Known rows, with every step that occurs:
x-z-h: [-0.03 -0.24 -0.14  0.20  0.24 -0.13 -0.09 -0.10  0.27 -0.05  0.69 -0.03
  0.42 -0.43 -0.38 -0.48 -0.06 -0.32 -0.21  0.00  0.33 -0.12]
z-h-s-x: [-0.31 -0.16 -0.13  0.08 -0.09 -0.04 -0.49 -0.16 -0.07  0.16  0.10 -0.20
  0.27 -0.13 -0.26 -0.52  0.28 -0.33 -0.20 -0.09  0.00  0.00]
z-r-h-s: [-0.40  0.15 -0.52  0.12  0.11  0.18 -0.15 -0.07 -0.13 -0.08  0.26 -0.15
  0.17 -0.26  0.14  0.00 -0.52 -0.24 -0.06 -0.28  0.18 -0.20]
h-z-r: [-0.02  0.15 -0.44  0.15  0.20 -0.23 -0.11 -0.10 -0.01 -0.19  0.35 -0.32
  0.36 -0.04 -0.11 -0.22  0.10 -0.20 -0.14 -0.10  0.23 -0.05]
x-s-h-z: [-0.20  0.08 -0.22 -0.05 -0.01 -0.05 -0.17 -0.36  0.11  0.09  0.15 -0.16
  0.37 -0.27  0.18 -0.49 -0.31  0.02 -0.27  0.20 -0.05  0.00]
r-h-s-x: [-0.80 -0.09 -0.23  0.13 -0.05  0.08 -0.25 -0.19 -0.09  0.11  0.10 -0.29
  0.16 -0.04 -0.31 -0.09 -0.37 -0.13 -0.19 -0.13 -0.12 -0.07]
x-s: [-0.22  0.11 -0.08  0.01 -0.07 -0.01 -0.07 -0.18  0.16  0.29  0.18  0.00
  0.36 -0.25 -0.15 -0.15 -0.34 -0.03 -0.37  0.03  0.25  0.11]
s-x-z-h: [-0.24 -0.43 -0.17  0.24  0.02 -0.25 -0.26 -0.19  0.24  0.11  0.63 -0.22
  0.46 -0.38 -0.70 -0.48 -0.01 -0.40 -0.28 -0.07 -0.10 -0.02]
r-h-s-x-z: [-0.83 -0.21 -0.27  0.22 -0.02  0.09 -0.21 -0.26  0.01 -0.03  0.53 -0.20
  0.26 -0.27 -0.50 -0.14 -0.42 -0.24 -0.16 -0.14 -0.11 -0.17]
h-s: [-0.51  0.17 -0.12 -0.01 -0.01  0.03 -0.28 -0.18 -0.07  0.05  0.24 -0.06
  0.23  0.26  0.04 -0.19  0.05 -0.12 -0.18 -0.01  0.37  0.00]
r-h: [-0.46 -0.07 -0.16  0.13  0.25 -0.03  0.09 -0.03  0.13  0.05  0.09 -0.21
  0.17 -0.16 -0.10 -0.01 -0.63  0.01 -0.21 -0.02  0.18 -0.04]
h-z-x-r: [-0.17  0.05 -0.19  0.17  0.05 -0.30 -0.08 -0.30  0.45 -0.33 -0.02 -0.30
  0.27  0.17 -0.16 -0.36  0.52 -0.06 -0.12 -0.16 -0.10  0.10]
s-h: [-0.33 -0.08 -0.20 -0.10  0.11 -0.11 -0.15 -0.26  0.06  0.08  0.19 -0.21
  0.27  0.09  0.38 -0.38 -0.51 -0.05 -0.21  0.15  0.07  0.02]
r-h-z-x: [-0.33  0.04 -0.37  0.32  0.18 -0.11  0.04 -0.23  0.08 -0.33  0.12 -0.40
  0.11 -0.12 -0.08 -0.10 -0.13  0.01 -0.11 -0.11 -0.08  0.03]
h-z-x-s: [-0.11  0.18 -0.32  0.22 -0.11 -0.14 -0.13 -0.34  0.12 -0.19  0.14 -0.27
  0.28 -0.13 -0.12 -0.28  0.19 -0.02 -0.24 -0.07 -0.04  0.19]
z-r-h-s-x: [-0.53  0.01 -0.57  0.16 -0.06  0.09 -0.27 -0.16 -0.17  0.04  0.25 -0.29
  0.22 -0.29 -0.14 -0.02 -0.48 -0.31 -0.10 -0.34 -0.08 -0.15]
u-x-r: [-0.52  0.20 -0.07 -0.18  0.27 -0.08 -0.03  0.01  0.49 -0.09  0.06  0.08
  0.22  0.20 -0.44 -0.19 -0.04 -0.06 -0.17  0.12  0.04  0.03]
x-r: [-0.29 -0.09  0.10 -0.06  0.14 -0.23 -0.02 -0.09  0.53  0.10 -0.06 -0.07
  0.37  0.12 -0.19 -0.28  0.03 -0.11 -0.22 -0.09  0.18  0.02]
x-r-h: [-0.46 -0.17  0.03  0.01  0.25 -0.10  0.12 -0.05  0.52  0.04 -0.19 -0.10
  0.25 -0.16 -0.19 -0.15 -0.40 -0.03 -0.16 -0.14 -0.03 -0.08]
h-z: [-0.23  0.09 -0.13  0.12  0.24 -0.26 -0.07 -0.13  0.09 -0.10  0.27 -0.31
  0.33  0.17 -0.25 -0.28  0.21 -0.03 -0.23  0.13  0.28  0.03]
u-h-z-r: [ 0.00 -0.03 -0.56  0.16  0.18 -0.08 -0.16 -0.19 -0.11 -0.14  0.38 -0.36
  0.38 -0.39 -0.05 -0.48 -0.23 -0.27 -0.21  0.06  0.31 -0.06]

Rows:
[-0.31 -0.21 -0.01  0.00 -0.07 -0.09 -0.46 -0.19  0.24  0.17 -0.07 -0.13
  0.32 -0.13 -0.30 -0.60  0.45 -0.33 -0.16 -0.18 -0.15 -0.05] : z-h-s-x-r
[-0.68 -0.02 -0.16  0.04 -0.21 -0.05 -0.44 -0.26 -0.10  0.19  0.23 -0.25
  0.28  0.24 -0.30 -0.24  0.12 -0.21 -0.24 -0.10  0.03  0.06] : h-s-x
[-0.23  0.00 -0.50  0.16  0.22  0.00  0.04  0.00  0.03 -0.02  0.26 -0.22
  0.21 -0.35  0.04  0.01 -0.70 -0.20 -0.13 -0.25  0.16 -0.13] : z-r-h
[-0.64 -0.03  0.00 -0.01  0.13  0.08 -0.07 -0.14  0.36  0.00 -0.14 -0.03
  0.21 -0.08 -0.10 -0.18 -0.18 -0.08 -0.09 -0.18  0.01 -0.16] : x-r-h-s
[-0.19  0.03 -0.38  0.05 -0.27  0.01 -0.18 -0.47  0.14 -0.03  0.12 -0.14
  0.20 -0.23  0.44 -0.34 -0.43 -0.04 -0.24 -0.09 -0.20  0.20] : z-x-s-h
[-0.59 -0.28 -0.19 -0.02 -0.18  0.02 -0.43 -0.39  0.12  0.17  0.04 -0.22
  0.38 -0.14 -0.29 -0.58 -0.07 -0.33 -0.25 -0.04  0.02 -0.01] : u-h-s-x-r
[-0.62 -0.36 -0.05  0.08  0.02 -0.23 -0.09 -0.17  0.42  0.22 -0.14 -0.30
  0.30 -0.16 -0.55 -0.19 -0.28 -0.14 -0.24 -0.22 -0.35  0.00] : s-x-r-h
[-0.32 -0.24 -0.48  0.23 -0.07 -0.23 -0.22 -0.23  0.14  0.04  0.83 -0.26
  0.50 -0.33 -0.60 -0.20 -0.26 -0.45 -0.25 -0.27 -0.06 -0.06] : s-x-z-r
[-0.68 -0.11 -0.03 -0.04 -0.20 -0.10 -0.41 -0.29  0.22  0.19 -0.01 -0.15
  0.34  0.23 -0.38 -0.35  0.28 -0.23 -0.20 -0.18 -0.10  0.02] : h-s-x-r
[-0.58 -0.29 -0.09  0.15  0.08 -0.29 -0.09 -0.21  0.42  0.06 -0.12 -0.39
  0.34 -0.12 -0.67 -0.31 -0.02 -0.10 -0.20 -0.15 -0.43 -0.04] : s-x-r-h-z
[-0.27 -0.02 -0.23 -0.02  0.20 -0.20 -0.16 -0.31  0.05 -0.09  0.21 -0.34
  0.30  0.12  0.23 -0.51 -0.15  0.00 -0.17  0.22  0.04 -0.02] : s-h-z
[-0.09  0.06 -0.53  0.00  0.18 -0.16 -0.18 -0.27 -0.06 -0.19  0.31 -0.35
  0.32 -0.08  0.38 -0.46 -0.22 -0.15 -0.09  0.04  0.01 -0.11] : s-h-z-r
[-0.16  0.13 -0.32  0.25  0.05 -0.26 -0.10 -0.28  0.09 -0.32  0.21 -0.37
  0.21  0.19 -0.10 -0.26  0.33 -0.05 -0.16 -0.07  0.03  0.17] : h-z-x
[-0.57 -0.20 -0.33  0.05 -0.18  0.08 -0.44 -0.34 -0.20  0.18  0.26 -0.29
  0.31 -0.13 -0.24 -0.49 -0.24 -0.29 -0.29  0.05  0.16  0.04] : u-h-s-x
[-0.28  0.06 -0.25  0.06  0.38  0.01 -0.09  0.02  0.26 -0.24  0.75  0.11
  0.26 -0.29 -0.57 -0.38 -0.13 -0.28 -0.15  0.22  0.17 -0.09] : u-x-z-h
[-0.16  0.02 -0.09  0.04  0.09  0.05 -0.34 -0.10 -0.02  0.05  0.12 -0.06
  0.23 -0.11  0.04 -0.48  0.24 -0.24 -0.14 -0.01  0.31 -0.05] : z-h-s
[-0.10 -0.13 -0.34  0.17  0.05 -0.15 -0.12 -0.40  0.29 -0.30  0.05 -0.34
  0.30 -0.18 -0.07 -0.60  0.13 -0.18 -0.18 -0.01  0.02  0.09] : u-h-z-x-r
[-0.26 -0.12 -0.52  0.27  0.25  0.01  0.08 -0.10  0.19 -0.18  0.81 -0.10
  0.36 -0.56 -0.25 -0.06 -0.72 -0.33 -0.13 -0.23  0.20 -0.26] : x-z-r-h
[-0.45  0.39 -0.21 -0.13  0.09  0.13 -0.09 -0.04  0.15  0.07  0.27  0.12
  0.22 -0.12 -0.39 -0.09 -0.39  0.01 -0.29  0.22  0.13  0.10] : u-x-s
[-0.23  0.01 -0.40  0.10  0.04 -0.21 -0.19 -0.44  0.05 -0.33  0.21 -0.40
  0.21  0.14  0.38 -0.49  0.00 -0.04 -0.11  0.07 -0.17  0.10] : s-h-z-x
